What can hang from each mark:
Q_808: Q_981
Q_188: Q_997
Q_981: Q_173 Q_808 Q_997
Q_741: Q_173
Q_997: Q_188
Q_173: Q_108 Q_741 Q_900 Q_981 Q_982

Each row was made from one small tree. The marks that hang from a mark follow it in brackets, in the order of their numbers. Every link used is in the known rows. Write each row's tree.
Known rows:
Q_981(Q_808 Q_997): 1.30, 0.47, 0.45, -0.08, 0.33, -0.68, 0.70, -1.00, -2.22, -0.19, 1.33, -0.66, -3.34, -0.69, 0.13, 0.09, 2.31, -0.72, -0.21, -0.53
Q_741(Q_173): 0.43, -0.13, 0.65, 0.21, -0.82, 0.41, 0.76, 0.20, -0.56, -0.67, -0.67, -1.63, -0.24, 0.47, -0.19, 1.19, -0.63, -0.61, -0.29, -0.91
Q_173(Q_108 Q_741 Q_981(Q_808 Q_997)): 0.54, 1.91, -0.69, 0.66, 0.84, -1.25, 3.12, -0.60, -4.11, 0.78, 1.53, -3.25, -5.07, -0.33, 0.40, -2.28, 1.56, -0.58, -0.80, -0.47
Q_173(Q_108 Q_741 Q_900 Q_982): 0.57, 1.10, -1.59, 0.18, 0.64, -0.59, 3.03, 0.04, -2.35, 1.37, 1.27, -3.33, -2.74, 1.07, -1.08, -1.46, -0.26, -0.65, -1.15, -1.94
Q_808(Q_981): 0.09, -0.61, -1.35, 0.85, -0.81, 1.01, 1.42, 1.04, -0.35, -0.05, -0.46, 0.69, -0.52, 0.29, 0.03, -1.53, 1.35, -0.10, -0.29, -0.57
Q_741(Q_173(Q_108 Q_982)): 0.85, 0.16, 0.02, -0.18, -0.58, 0.10, 1.78, 0.70, -2.53, -0.75, -0.32, -1.92, -0.02, 0.13, -1.14, -0.31, -1.05, 0.41, -0.05, -2.21
Q_188(Q_997): 0.73, 0.03, 0.65, 0.05, 0.54, 0.63, -0.28, -0.51, -0.19, 0.45, -0.34, -1.82, -1.06, -1.06, 0.18, 0.17, 1.05, 1.26, 0.69, 0.48
Q_981(Q_808): 0.46, 0.40, 0.73, -0.05, 0.55, 0.09, 0.30, -0.76, -0.86, -0.07, 0.79, -0.21, -1.87, -0.22, -0.06, 0.58, 0.78, -0.62, -0.53, -0.48
Q_173(Q_741 Q_900): 0.22, 0.55, -1.05, 0.88, 0.39, -0.17, 2.00, -0.59, -0.41, 1.44, 1.25, -3.04, -2.88, 1.41, 0.12, -0.05, 0.07, -1.51, -1.30, -0.55
Q_173(Q_741 Q_981(Q_808)): 0.34, 1.40, 0.24, 0.94, 1.25, -0.49, 2.49, -0.84, -2.09, 1.11, 0.59, -2.22, -4.43, 0.98, 0.48, -0.28, 0.69, -1.21, -1.91, -0.28
Q_173(Q_741): -0.16, 0.44, -0.63, 0.35, 0.50, 0.56, 1.22, -0.17, -1.23, 1.37, -0.01, -1.83, -1.68, 0.20, 0.38, -0.83, 0.22, -0.79, -0.08, -0.48
Q_173(Q_108 Q_741 Q_900): -0.37, 1.17, -1.80, 0.58, 0.29, -0.34, 2.34, -0.04, -1.14, 1.12, 1.61, -3.59, -1.93, 0.75, -0.17, -1.89, -0.62, -1.01, -0.53, -0.87
Q_981(Q_173(Q_741 Q_982) Q_808): 0.97, 2.02, 0.44, 0.05, 1.67, 0.86, 2.33, -2.19, -3.05, 1.88, -0.08, -2.10, -5.57, 0.11, -0.69, -1.64, 2.23, -1.14, -1.91, -2.41
Q_173(Q_108 Q_741 Q_981): -0.69, 1.53, -1.14, 0.75, 0.37, -0.73, 2.42, 0.21, -1.92, 0.93, 0.37, -2.48, -1.79, 0.35, 0.31, -2.43, -0.80, 0.12, -0.68, 0.18
Q_741(Q_173(Q_981)): 0.61, 0.13, 0.78, 0.96, -0.70, -0.72, 1.59, 0.11, -0.49, -0.74, -0.87, -1.58, -1.10, 1.39, 0.05, 0.99, -0.89, -0.30, -1.54, -0.22
Q_981(Q_173(Q_108 Q_900) Q_997(Q_188)): -0.94, 1.55, -1.91, 0.31, 0.95, -1.86, 1.93, -1.30, -1.27, -0.48, 2.70, -2.24, -3.72, 1.30, -1.23, -3.81, 1.02, -0.52, -0.42, -0.57
Q_981(Q_808 Q_997(Q_188)): 0.09, 0.27, -0.57, -0.01, 1.48, -1.47, 1.28, -0.96, -2.45, -1.06, 2.35, -0.59, -4.24, 1.13, -0.68, -0.35, 1.84, -1.02, 0.12, -0.40
Q_741(Q_173(Q_108 Q_900)): 0.19, 0.40, -0.44, 0.56, -1.17, -0.41, 1.74, 0.41, -0.50, -0.72, 1.13, -3.17, -0.37, 0.93, -0.60, 0.14, -1.54, -0.87, -0.74, -1.06
Q_173(Q_741 Q_982): 0.82, 0.53, -0.55, 0.16, 0.84, 0.23, 1.95, -0.27, -2.48, 1.41, -0.24, -1.74, -2.41, 0.60, -0.60, -0.48, 0.71, -0.31, -0.62, -1.58

Which tree is each row?
1.19, 1.44, -0.12, 0.85, 0.91, -1.32, 2.76, -1.13, -3.46, 1.08, 0.95, -2.50, -5.79, 0.46, 0.71, -0.69, 2.22, -1.15, -1.57, -0.42	Q_173(Q_741 Q_981(Q_808 Q_997))
0.80, 1.01, -0.75, 0.46, 0.27, -2.38, 2.66, 0.07, -1.00, -0.12, 1.19, -1.50, -1.67, 2.06, -1.22, -0.97, -0.69, 0.65, -2.50, -0.84	Q_173(Q_108 Q_900 Q_981 Q_982)
1.22, 0.28, -0.22, 0.25, -0.69, -0.68, 2.49, 0.38, -1.66, -0.76, 0.83, -3.17, -1.26, 1.36, -1.51, 0.33, -1.01, -0.52, -1.29, -2.30	Q_741(Q_173(Q_108 Q_900 Q_982))
-1.26, 0.87, -3.00, 0.52, 0.36, -0.11, 2.66, -0.05, -2.44, -0.58, 1.14, -0.27, -3.22, 0.45, -0.89, -5.79, 2.46, 0.20, 0.51, -0.80	Q_808(Q_981(Q_173(Q_108) Q_997(Q_188)))
1.12, 1.63, -0.46, 0.61, 0.07, -2.77, 2.52, -0.76, -1.92, -0.42, 2.66, -2.30, -4.34, 0.83, -0.25, -0.98, 1.13, -0.58, -1.98, -0.24	Q_173(Q_108 Q_900 Q_981(Q_808 Q_997))
0.20, 0.67, -0.47, 0.40, 1.73, -2.72, 2.11, -0.91, -2.40, -1.02, 2.08, -0.59, -5.08, 2.03, -0.53, -0.49, 1.50, -0.55, -1.20, 0.29	Q_173(Q_981(Q_808 Q_997(Q_188)))
-1.05, 1.62, -2.40, 0.93, -0.10, 2.06, 2.93, -0.16, -2.17, 1.64, -0.40, -1.83, -2.35, -0.76, 0.18, -5.66, 1.56, -0.41, -0.26, -1.36	Q_808(Q_981(Q_173(Q_108 Q_741)))
0.94, 0.72, -1.90, 1.27, -0.67, -0.13, 2.58, -0.78, -0.68, 0.80, 0.86, -1.13, -4.04, 0.67, -0.13, -3.06, 3.68, -0.77, -1.78, -1.13	Q_808(Q_981(Q_173(Q_900) Q_997))
0.25, 1.76, -1.07, 0.26, -0.24, -1.09, 1.42, -1.22, -0.96, 0.41, 1.58, -2.43, -2.58, -0.30, -0.51, -3.21, 1.49, -0.10, -0.69, -0.78	Q_981(Q_173(Q_108 Q_900) Q_997)
-0.35, -0.60, -2.49, 0.79, 0.26, -0.56, 2.50, 0.83, -2.19, -0.92, 1.24, 0.22, -2.82, 1.50, -0.64, -2.65, 2.50, -0.41, 0.50, -0.37	Q_808(Q_981(Q_997(Q_188)))
1.28, 1.67, 0.32, 0.36, 0.48, -0.98, 1.39, -2.40, -1.07, 0.62, 1.86, -1.85, -5.42, 0.22, -0.28, -0.88, 3.06, -1.28, -2.06, -1.09	Q_981(Q_173(Q_900) Q_808 Q_997)
1.96, 0.36, 0.44, 1.04, -0.36, -1.84, 3.03, -0.15, -0.76, -0.45, 0.19, -2.57, -2.97, 3.12, -1.17, 2.07, -0.61, -0.41, -3.38, -1.66	Q_741(Q_173(Q_900 Q_981 Q_982))
-0.25, 0.27, -1.20, 0.61, 1.21, -2.74, 1.77, -0.19, -1.61, -0.97, 1.28, -0.50, -3.13, 2.31, -0.39, -1.12, 0.85, 0.03, -0.55, 0.60	Q_173(Q_981(Q_997(Q_188)))
0.19, 1.01, -1.20, -0.08, 0.63, 0.11, 2.35, 0.24, -3.19, 1.11, 0.31, -2.18, -1.60, -0.09, -0.83, -2.06, -0.02, 0.14, 0.07, -1.63	Q_173(Q_108 Q_741 Q_982)
-0.41, 1.84, -0.95, 0.26, 2.44, -0.24, 2.53, -2.49, -3.50, 0.90, 1.85, -2.73, -6.93, 1.06, -0.40, -2.99, 2.88, -1.75, -0.61, -1.08	Q_981(Q_173(Q_741) Q_808 Q_997(Q_188))
0.73, 1.56, -1.26, 0.88, 0.75, -1.78, 4.02, 0.00, -2.17, 1.24, 1.04, -3.45, -3.66, 2.22, -0.86, -1.57, -0.55, -0.30, -2.49, -1.33	Q_173(Q_108 Q_741 Q_900 Q_981 Q_982)
-1.54, 1.98, -2.36, 0.24, 1.69, -0.60, 2.51, -1.29, -3.46, 0.86, 1.50, -2.95, -4.20, 0.42, -0.45, -5.04, 1.34, -0.52, 0.76, -0.70	Q_981(Q_173(Q_108 Q_741) Q_997(Q_188))
0.84, 1.60, 0.75, -0.15, 0.54, -0.24, 0.62, -2.14, -1.95, 0.41, 0.77, -0.81, -4.44, -0.95, 0.02, -1.77, 3.09, -0.60, -0.82, -0.93	Q_981(Q_173 Q_808 Q_997)
0.67, 0.41, 0.02, 0.85, 0.94, -2.16, 2.82, -0.80, -2.94, -1.71, 1.54, -2.18, -5.27, 2.54, -0.68, 0.62, 0.91, -1.28, -1.47, -0.65	Q_741(Q_173(Q_981(Q_808 Q_997(Q_188))))
1.28, 1.43, 0.21, 0.41, 0.61, -2.24, 2.96, -0.56, -1.75, -0.26, 2.10, -1.77, -3.74, 1.83, -1.36, -0.35, -0.09, -0.04, -3.11, -1.27	Q_173(Q_108 Q_900 Q_981(Q_808) Q_982)
-0.74, 2.20, -1.37, 0.68, 0.55, 0.25, 2.22, -1.21, -0.83, 1.92, 1.07, -3.72, -2.96, 0.41, -0.20, -3.45, 0.21, -0.91, -1.26, -0.94	Q_981(Q_173(Q_108 Q_741 Q_900))
0.72, 1.40, -0.04, 0.40, 0.15, -1.96, 1.75, -0.48, -2.90, -0.63, 1.54, -1.19, -3.37, -0.47, 0.08, -1.67, 1.30, 0.15, -0.68, -0.05	Q_173(Q_108 Q_981(Q_808 Q_997))
0.58, 1.13, -1.16, 0.93, -0.39, -2.74, 2.32, 0.04, -1.24, -0.20, 1.92, -2.09, -2.46, 0.97, -0.21, -1.56, 0.41, 0.23, -1.47, 0.15	Q_173(Q_108 Q_900 Q_981(Q_997))
0.74, 1.38, -0.08, -0.39, 2.18, -1.31, 1.98, -2.32, -3.44, -0.37, 1.68, -0.50, -6.10, 1.25, -1.67, -1.94, 3.10, -0.53, -1.11, -1.88	Q_981(Q_173(Q_982) Q_808 Q_997(Q_188))
1.63, 1.71, -0.79, 0.55, 0.94, -0.86, 3.28, -1.89, -2.73, 2.14, 0.88, -3.64, -5.95, 1.10, -0.73, -1.89, 2.99, -0.93, -2.14, -2.18	Q_981(Q_173(Q_741 Q_900 Q_982) Q_997)
0.86, 2.13, 0.19, -0.11, 0.72, -0.55, 2.12, -1.90, -1.68, 0.42, 1.67, -1.97, -4.04, 0.43, -1.58, -1.96, 0.91, -0.39, -2.26, -2.23	Q_981(Q_173(Q_108 Q_900 Q_982) Q_808)
0.91, 1.71, -0.62, 0.41, 1.14, 0.01, 2.79, -1.83, -1.35, 2.27, 0.48, -2.90, -4.71, 1.63, -0.97, -1.50, 1.32, -1.04, -2.71, -2.29	Q_981(Q_173(Q_741 Q_900 Q_982))
1.33, 0.76, -0.23, 0.84, -0.63, -1.97, 3.28, 0.31, -1.55, -0.74, 0.66, -3.20, -2.07, 2.34, -1.42, 0.45, -1.39, -0.04, -2.63, -1.79	Q_741(Q_173(Q_108 Q_900 Q_981 Q_982))
-0.33, 1.10, -1.70, 1.15, 0.12, 2.15, 2.70, -0.58, -1.46, 1.94, -0.98, -1.31, -3.47, 0.00, 0.41, -3.98, 2.45, -0.73, -0.98, -1.24	Q_808(Q_981(Q_173(Q_741)))
0.75, 1.86, -0.26, 0.33, 1.28, -0.94, 3.51, -0.46, -4.06, 0.97, 0.86, -2.51, -4.39, 0.73, -0.61, -1.69, 0.37, -0.21, -1.85, -1.55	Q_173(Q_108 Q_741 Q_981(Q_808) Q_982)
